Each row comes from the steps of one walk. Every step used is in the known rows, and no mark comes twice. Write the walk behind each row, first mark first.
Known rows:
G K: [ 22  40  34  15  38   9  13  -5  28  15  -7  19 -18  12  28  13  13 -37
 -21  10  10  23 -32 -13 -11   5  24  16  24 -34  -7  -5   7 -34   8   1
  23 -31   4 -30  21  -6  -6]
U K H E: [  4  31  11  15  20  18  21 -16 -21  15  -8 -20   2 -10  -5  30  40  -2
  -8  -7 -31 -16 -52 -20  30  -9  22  42   0 -30   6  -1  58  -4  30  21
  20 -13  38 -38 -10 -43  19]
D N B E H G: [  5  36  31   9  16   4 -14 -57  20  19  65 -36 -26  21 -34  -9  46   8
  29  25 -25 -42 -58 -41   1  66  16  30   0 -16 -21 -10  15  20 -14 -29
 -18  -8  40  13   2 -13  18]
N B: [ 22  23  32   8  32   0   6  32   2  29  27  10  -4  -2  27   3  31 -10
   2   5 -43   4 -65 -28   0   2  -4  39  18 -16  -2 -18   5   2  27  30
  -7 -25  13  -7  10 -74 -12]
N E H J: [  9 -37  39 -16   6 -19 -18 -24  -1  15  23 -35  -5 -25 -43  25  22 -17
  16  22 -14 -22   5 -44  18   1   1  29 -17 -32   0 -15  31  33  12  44
   2 -14 -38  23   7  33  22]
B D: [  1  43  44   4  36   0  13 -41  25 -33   8  19 -26  27  -6 -12   9 -19
   0 -18 -18  25 -27  -1  -2 -17 -13  31 -14  -3  -4  -4   2   1  31   5
   2 -26  -8  20  24 -34 -24]
H G: [ 14  34  56   9  24   6  -9 -45  24  -5  27  19 -35  15  19  15  42   0
   3 -15 -27   6 -33 -10 -48   9  10  18   6   5   1 -42  30   2 -27 -16
   4 -37  -5  24  33 -11  -2]
N B E: [ 25  46  22  -9  12   4  14  22  -1  35  26  -3   5  22   4  -6  12  -7
  12  -3 -46  -5 -50 -31  41   7  12  46  15 -23  -8  19   0  21  51  61
 -24 -44  24  -5  11 -54  -6]
D N: [ 21  -5  37  20  56 -10   1 -43  33  -9  22  -1 -29  17  24  12  26 -22
  -1  -1  21  -3 -49   6 -36  36  -8  14  -5   1 -18 -34   4   3  -9 -22
 -15   2  12  26  23 -29 -12]
E N B K S: [ 27  43  13  31 -19  -2  20  63  15   8  30 -22  -2   0  12   4   4 -11
   2  -1 -52  23 -30   7  20  -4   9  33  13   1 -28 -22   6  59  27 -46
 -15 -14  -6 -40   4 -51   2]
V K S: [ 22  27  54   5  -5 -14  17  31  12  -3  -9  21 -17   5  42  22 -24 -48
  12 -13 -36  -3 -32  -7 -14 -21   7  21  20 -20  -7 -15   2  33  -1  18
  10 -52  11 -22  -1  -8 -10]
U J H E N B: [-28 -22 -11 -21  24  42  11 -21 -18  26  24 -66  31  -7 -39  24  32   7
  15  27 -23  -2 -54 -35  17 -24  -3  45  -1 -30  18 -11  41  -3  31  -6
   9  -3  -3  -8  34 -52  14]
V K H E N B D: [ -8  50  26  12  10   9  27 -28 -12  -7  18 -30  38   8 -59 -29  -8 -10
  -2   5 -96 -37 -70 -22  94   5   7  32   6 -30  12   2 -14 -15  50  26
  10  -5  13 -51  14 -78   5]
U K S: [ 14  41  22   8   6  -5  16  46  13  11 -18  12 -26  -3  39  42  10 -25
   4  -7 -16  31 -26   2 -20 -24   6  50   6 -13  -2  -8  46  36   7 -23
   1 -37  43 -24 -13 -23  -2]
E D: [-13  37  38  -3  38 -12  20 -21  30   1  -2   6 -32  28 -23 -10  12   3
 -24 -18 -22  29 -12   7 -27  -8  -5   7  -9  -8 -10  -8   6  -7  -1  17
  -2  -9  -7  22  24 -13 -28]
D N E H G: [  9  -8  47  13  41 -28 -36 -70  20  -8  48 -30 -36   2 -38  31  63   1
  30  15  -5 -43 -36 -21 -40  47   5  17 -17  -7  -9 -37  10  23 -46 -18
 -11   7  16  20   8  22  23]
D N E H L: [ -9 -24  59  -8  22 -19 -28 -60  25   9  43  -6  -8  -3 -37  29  61 -32
  34  17 -14 -35 -24 -35   5  41  -3  25 -42 -17 -22  15   1  45 -18  22
 -16  19  18  17  -1   5  10]
U J S K: [ -3 -19  13  -5  -9  -5 -11  45   4 -22 -28  42 -23  15  23  36  10 -41
   8  31 -18  62 -19  -8  -2 -28  15  24  -3  11  37 -26  -3  -3   6  -1
  30 -44  11  -5  30   0   5]
K U: [ 26   3  43  32  27  24  23  14   8  -5  25  29 -12  -1  34   7   9   6
   1  26 -15 -20 -33 -14 -49 -28   0   6 -16   6  -4 -43  19  27  10  63
 -18 -24 -16  29  27 -28 -25]
D N B E: [ 25  23  18  -1  40 -15   6 -15  19  31  32 -14  -6  31   9  -6  25 -14
  19   2 -14 -16 -69 -13  34  37   2  42  10 -19 -15   6 -10  21  34  26
 -41 -21  39   5  15 -61  -4]
E N B K L: [ 21  37  17  27   4  14  38  19  26  19  43  16  -4  13 -18 -23  14  -6
 -17  -2 -72  15  -9  11  69  23  -4  34  12  -6 -14 -12 -14  41  21 -45
 -13  11 -18 -34  34 -46 -11]
G K H J S: [ 10 -17  34  22  -8  -5  -4  -2   5  27 -11  10  -3 -21  16  24  19 -34
 -17  20  -6   0 -27 -43   6   6  -3  26  13 -39   8  -2  24 -26  16 -11
  46 -50  -9 -40 -11  35  10]
E D N B K: [ -3  48   5  18  57 -31  -1 -11  42   0  28   9 -28  34 -21 -33  36  11
 -22 -14 -16  35 -53  19  34  41   3  19   5 -11 -18 -28 -19 -11  17 -53
 -13  15  13  -4  25 -70  -1]
S K U J: [  4 -15  14  14  28  25  30  43   0 -24  -4  48 -19  -5  29   0   7 -16
   9  53  -8  38 -14  -8 -10 -40  14  15 -23   8  35 -62  17  14   3  48
  15 -24 -11  28  70 -20   4]
D N B: [ 27   5  26  24  62 -18  -2   2  17  19  36   4 -13   7  29  -2  39 -13
   7   8  -9  -7 -84 -15  -7  36 -16  30  13 -11 -12 -29  -9  -3  12 -14
 -19  -3  33   7  19 -78 -12]
H E D: [-21  61  29 -12  21 -13  24 -50  13  12   3 -26 -14  35 -35  -3  15   7
 -15 -27 -40  21 -14  -1 -18 -42  12  -1 -15 -16  -3  16  13  -7  18  48
 -18 -14  -4  14  45 -29 -17]
D N E: [ 29 -16  34  -2  67 -42 -11 -29  23  -2  16  -2 -14  10   8  28  41 -21
  15  -4   9 -14 -46   3 -10  23  -6  28 -14  -5  -5 -19 -15  16   4  38
 -27  -4  19  19  27 -27  -2]
U K: [ 18  31  16  -3  32  10   0  13  21   6 -14  24 -29   5  14  26  16 -13
 -12   0  -3  26 -41   8  12  -6  25  40  13 -12   2 -25  35 -11  13 -13
  13 -16  26 -14  -7 -40  -5]
D N E H K S J: [ 29 -25  17  10 -12 -47 -23   3  -6   1  -5 -39 -21 -24 -26  34   8 -62
  39  44   9   4   9 -14 -26  10   1  23 -37 -23 -10   5  25  62 -19 -24
  -3  -8  -7 -14  10  22  39]
D N E H G K: [ 18  22  42  16  50 -23 -30 -66  32   8  30 -20 -35   0 -31  29  58 -17
  12  33  16 -28 -35 -21 -27  59  26  18  -1 -31  -8 -17  -2 -19 -47 -32
  10   1  27 -13  16  41  32]
K H G: [  2  16  58  29  25  10   8 -43  -3 -11  30   1 -23 -12   9  11  57   3
  -3 -18 -35 -30 -36 -34 -38  33  -7  29  -5 -10  -4 -45  48  -4 -29 -10
  31 -28   9   4   8   2  13]
D N B E H L: [ -9  18  41  -7  -1  13  -6 -46  27  36  64 -19   6  18 -36 -14  49 -21
  36  26 -33 -37 -49 -57  46  62   7  34 -22 -26 -30  42   5  48  12  11
 -27   2  37   6  -6 -26   8]
H K S J: [ 34  15  25  14 -32  -9   6  30  -6   8 -29   5 -22 -14  25  17 -17 -61
   6   4 -10  54  16  -8 -31 -35   2  24 -12 -11  -4   1  44  40  -3 -25
  13 -54 -34 -11  32 -10  17]
E H K S J: [ 19   4  30  23 -47   5  -5  20 -12   4 -10 -30 -27 -28  -9  21 -17 -54
  15  36  -8  22  20 -29 -35 -12   6  12 -19 -19 -16   7  56  49 -11 -43
  27 -26 -33 -12  -2  24  25]
J H K: [ 25 -11   3  16  -7  22 -17 -31   0   2   3  -4  -7 -19  20  43  38 -30
   1  -5   0   3 -37 -16   5  18  18  49   8 -31 -32  -5  39 -38  18 -23
  51 -19 -28 -16 -36 -37  12]
H E: [ 14  26  31   1  17   9  11 -44  -2  13  17 -20   0  18  12  17  21 -10
   3 -13 -29  -2 -39 -19 -16 -40  17  14  -1 -14  -7   6  19  12  27  45
 -13 -29  -6   8  36 -41  -6]
B D N E H K: [ 19   2   7  15  29 -32 -34 -73  26 -30  17 -16 -22  -2 -49   6  42 -34
  29  25   2   2 -26   0  57  39  13  48 -34 -24 -17   2 -11  -3  24 -12
 -10  16  -5   1 -15 -23  20]
V K H E N: [  7   4  36  12   0  20  27 -40  -8  -6   7 -43  25   1 -35   6 -12 -16
 -15   2 -55 -57 -41  -8  46   8  27   2   5 -25  -2 -16  10  -7  13  28
  11   1  -2 -41   9 -17   9]

Which walk is each row?
[ 13 -25  37  11  50 -29 -20 -34  12  -4  28 -38 -19  -5 -32  29  41 -19
  27  28   9 -48 -36 -20 -13  42   0  18 -22 -17 -21 -13  -4  28 -11  22
 -11  21  17  11  -6  10   5]	D N E H
[ 23  11  27  21 -25 -16 -11  39   2 -13 -12  34 -15  14  28  42  10 -35
   5  19 -41  34 -31  -3 -23 -15  28   3  10  19   8  -2 -15   1   7   6
  31 -34   9 -23   4 -10 -10]	J S K
[  0  50  37  10  59 -30 -28 -98  43 -26  29 -10 -41  16 -58   2  48 -21
  15  23   7  -8 -33 -11  -1  44  15  30 -17 -27  -3  -1 -18 -18 -28 -46
  12   0  22  -6  21  28  26]	B D N E H G K
[ 11  12  31  -3  72 -48  -7 -61  31 -33  12   5 -20  29 -17   1  31 -22
  22 -13   0   5 -41  15  18  10 -21  45 -31  -4  -1  -1 -31  20  24  26
 -34  -6  10  25  38 -35  -9]	B D N E
[  9  24  12  36  -8  27  27 -43  -9 -14  21 -51  13   6 -35   1  23   5
 -20  -9 -38 -22 -21   6  46  16  35   9 -14  -7 -28 -21  31  21  39 -16
   6  14 -23 -36  14 -17  25]	B K H E N
[  4  41   6  42  49 -15  16  12  36  -3  47  31 -26  24 -12 -42  32  34
 -11  20 -21   9 -54  17  17  24  -1   9 -13  -1 -12 -46 -19  14  13  -2
 -31  13   1  11  41 -75 -12]	E D N B K U
[ 38  14  25  15   0   5  22 -27  23  26   7  47 -24  -3  31   4  25 -43
  -9  -9 -43  30   8   0  41   5   0  44  -1 -24 -14  10  12   9  17  -6
   2 -23 -16  -6  12 -29 -13]	H K L
[ -4 -42  31  14   6  26  -2  42   7 -12   3  46 -23  -1  32  25  11   3
  23  49  -4   9 -30 -23 -41 -50 -16  29 -23  10  39 -46  11  29  17  54
 -24 -49  -1  28  29   0 -25]	K U J S
[  2 -38  41  16  19   4  16 -23  -5  10  13 -16  -6 -31   1   3  24 -16
 -10  -5 -17 -19 -19 -41   2  14 -25  28 -10 -29  -4 -32  56   9  11   7
  25 -27 -30  14   9   7  13]	K H J
[ 24  46  46   8   9  -8  27  39   6  16 -33   3 -25   2  21  12 -31 -63
 -12  13  10  43   7 -17 -61 -35  -1   4   0 -26   5  16  27  28 -17 -25
  31 -58  -5 -29  56  26  10]	G K S J
[ 21  -6  12  15  -3  21  14 -43   3  19  10  20 -13 -20  18  31  44 -36
   2 -13 -30   1  -8 -17  20  14 -12  54  -2 -37 -30  17  27  -9   7 -26
  46 -14 -24 -20 -15 -20  -3]	J H K L
[  3  24  35  16  66 -18   6 -78  45 -40  17  10 -35  32  -5 -15  19 -21
   6 -14  10  14 -48  15  -2  14 -23  27 -23   4 -12 -17 -14   5  12 -30
 -15  -1   8  33  32 -36 -20]	B D N
[-12   8  30 -10 -21   2  19 -15 -38  11  -9 -62   5  -3  -4  43  -1 -32
  21 -11  -9 -12 -16 -43 -86 -62 -17  15 -23 -19  -3  34  56  61   0  -2
  34 -41 -18 -10  39   6  15]	K S J H E
[ -6  35  24 -17  47 -25  21 -67  49  -2   8 -20 -36  56 -44 -24   4  -7
  -5 -21   2   8 -17  27   5  24   1   7 -22 -10 -25  15  -5  13   4  14
 -43  -3  23  38  31  -1 -20]	B E D N
[-14  52  13  22  66 -25  32 -38   4  45  13 -35   5   7 -31 -23  49  -6
 -25   4 -30  -4 -68 -27  19  34  -1  18   7 -60  -6  18  -3 -45  19   4
  11   6  53 -47  33 -52  13]	G K H E D N B
[ 26  10  42  35  49  -4 -15 -44  23   0  44   0 -30 -10 -20  20  53   3
  20  66  17 -49 -35 -24 -50  35  27   7 -17 -18  -5 -39   0   6 -49  13
  -7  -1  18  -3  30  37  23]	D N E H G K U
[ 22  20  38  19 -28 -20  20  32   8   0  -6  57 -22  17  26  31  11 -42
   1   9 -72  28  -6  -9 -12 -20  -5  15  -4  16   9  20 -26  27   1   0
  25 -33  14 -26  21  11 -24]	J S K L
[ -3 -33  -5  -3  -8  18  -7   8  -7   8 -14 -10 -17 -32  36  49  33 -47
  26   6  13  42  -8 -25  -8 -17  -9  74  -8 -38  -4 -13  60  14  16 -34
  42 -47  -8 -12 -13  -9  20]	U J H K S
[ 12  -5  54  24  21   6  17   2  -5 -11  -1  15  -5  -8   9   3   8 -29
  -5  -8 -39 -48 -50 -29  32  38   4  19  17 -34  -4 -35   9 -20   4  32
  41 -25  15 -30 -18 -15   4]	V K H
[ 19  18  40  40  43  14  27  -3   0  12  -6   3  -8 -16  17  13  31 -31
 -26   7  -9 -14 -38 -30   6  33   8  24  13 -45 -11 -11  23 -37   6   9
  53 -24  14 -43  -2   6  12]	G K H
[  5  13  39  21  19  16  24 -38 -31  11  14 -32   7  -6   4  15  44  -9
  -1 -16 -41 -40 -40 -41 -12  -3  -1  22 -14 -25 -10   2  38   9  26  52
  15 -23  10 -12  15 -25  11]	K H E
[ -3 -39  42   6 -42   0 -29 -14   9   9  20 -20 -18 -11 -18  34   8 -13
  13  37 -16  -9 -14 -49 -21  -8  -4  10  -7 -12  -1 -10  30  24   6 -15
  13 -27 -29  11 -26  44  -4]	E H J S
[ -8  30  38 -24  48 -48   7  -5  18   5  -5   2 -19  26 -37  12  21  -3
  -7 -20 -36  18  -7   5  -5  -8  -2  23 -20 -18   7   4  -5   6  10  75
 -18 -14   1  15  28 -11 -17]	N E D
[ 32   4  52  23  17  27  18  14  13 -14  11  54 -10   4  24   4 -20 -12
   4  28 -29 -34 -47 -10   4 -16  23   3  10 -11   5 -49  -6   8   8  69
   1 -34 -13   3  18 -32 -20]	V K U
[ -9  -5  18 -11  -4  35  17 -56 -19  -1   4 -79  18  12 -66  27 -17 -10
 -10  14  -4 -20 -17 -15 -42 -38   6  -8 -22  -4  -4  11  48  16  -5 -24
  28   6 -53  -2  53   2  12]	S J H E N
[ 15  20  28   6   4  19  20 -49  12   7  17 -50   8  18 -24  14   1  -2
  -7   2 -33  -4 -23   7 -13 -27  25  -2  -6   2 -14  -9  20  18  19  14
 -26  -1 -20   4  38 -28  -8]	H E N
[ 34   7  33  40 -33   1   5  56  -4 -21   1  56 -10   6  42  36   3 -10
  15  50 -42  10 -42 -10 -43 -38  24  -7  -9  34   7 -25 -12  21   7  46
  15 -34   4  -3  23 -17 -18]	J S K U
[ -31   15   10   -5   43  -12    9 -107   14    1   17  -57  -12   30
  -45   18   39    8   -4  -19    8  -17  -47    0  -46    2   -9    9
  -26  -23  -26   13   15  -19   -4  -12    9   16    7   22   21  -21
   -7]	J H E D N
[-30 -25   4 -24  31  36   3 -55 -14   2   1 -41   3   2  -6  36  42 -10
  15  -5   9  -1 -37 -43 -14 -41  -4  45 -16 -34  14 -12  50  -4  23  14
  29 -28  -9  16  29 -15  16]	U J H E
[-15  17  33   4  65 -31  13 -53  47 -10  11  -8 -40  36 -21  -9  21  -2
 -16 -18   9  16 -27  24 -32  23 -15   1 -18  -3 -18 -20  -4 -10 -19 -16
 -21  16  17  37  31 -20 -25]	E D N
[ 10 -35  -3  37  21   6 -17  50  21 -12  33  52 -16   7  38   1  43  13
  21  52   6  15 -71 -11  23   0  -8  41  -7  11  27 -65 -18  29  31 -13
 -34 -25  18   4  30 -59  -2]	D N B K U J S
[-18 -25 -14   8   0  53  33 -14 -19 -19   6 -34  19  -2 -36  27   2   5
  15  62 -12   2 -23  -5 -14 -55  28   5 -36   4  19 -37  43  16   8  25
  30   8 -27  11  66  -9  18]	S K U J H E N
[-11  33  26  -8 -15  10  -7   1  -6  -3 -17 -12 -38  -7  -5  56  13 -13
  10  -5  -5  13 -19 -21 -81 -25  -4  39  -9  -7  14 -10  86  28 -53 -99
  65 -45  10 -15  13  21  32]	U K S J H G
[ 11   7  15  34 -52   2  13   3 -30 -11  -4 -39  24   0 -20  39   8 -17
  -3  30 -72 -14 -33  -8   1 -11  33  -8 -15  17  -3   5   9  11  14  11
  28  -2  11 -50   6  -6   8]	J S K H E N
[ 15  43  48   4  23 -11 -25 -35  15  13  21  -9 -24  -5 -34  35  47 -16
   6  27 -14 -14 -15 -36 -18  20  37  27  10 -39  -3  -2  11 -14 -31  13
  30 -23   8 -30   9  40  30]	N E H G K
[-13  -5   0   3  39  60  22 -26  -8  13  -1  -7   5  -8  12  27  33  -6
   8  45  31  -4 -36 -46 -24 -51  16  33  -8 -51  22 -11  39 -19  20  45
  34 -38 -13  -7  53  -1  16]	G K U J H E
[-19 -12   8  15  18  61 -12 -32  12 -41  37  29 -33   0   1  14  54  30
  15  15  18  -4 -24 -20 -22   0   8  44 -21  -5  12 -81  53  12 -22 -36
  38 -35 -42  29  38   4  30]	B K U J H G
[  0 -29  30   6  46  39  22  22   8 -12  12  31 -25  -3  25  -2  12   0
  12  39   7  14 -21 -22 -29 -36 -13  28 -24  -5  28 -61  34  28   6  56
 -19 -32 -12  45  55 -17 -14]	K U J
[ 11  65  39   5  -7  31  -6 -62  26  13  23 -23 -35  23 -43   3  21 -14
  -1  18  -4 -13  -6 -32  -2  34  57  16  13 -39 -17  16  27 -10 -19 -12
  24 -37  16 -20   1  52  27]	B E H G K
[ 28 -23  28  26 -43 -10  -3  34   6  -4   0  52  -5  -7  29  24 -11 -14
   5  57 -29  23 -18 -21 -24 -51  16  -5 -18  23  22 -31  11  29  11  38
  13 -50 -37  14  38  -1  -5]	H J S K U
[ -3  32  37   2  17  29 -11 -46   6   0  -5  -3 -26   7 -25  25  17 -25
 -19   8  24   7 -22 -34 -70   6  10   9   9 -29   9  -9  45 -41 -55 -71
  81 -40 -28 -19  51  37  34]	S J H G K
[ 27 -25  11  25 -18  41  -1  -1 -17  -7  -2  12   0 -25  -3  23   2 -16
   4  44  14  -9 -18 -21 -32 -21   9  18 -26 -12  -6 -19  52  -4  -2   1
  42 -23 -64   9  23 -22  12]	S J H K U
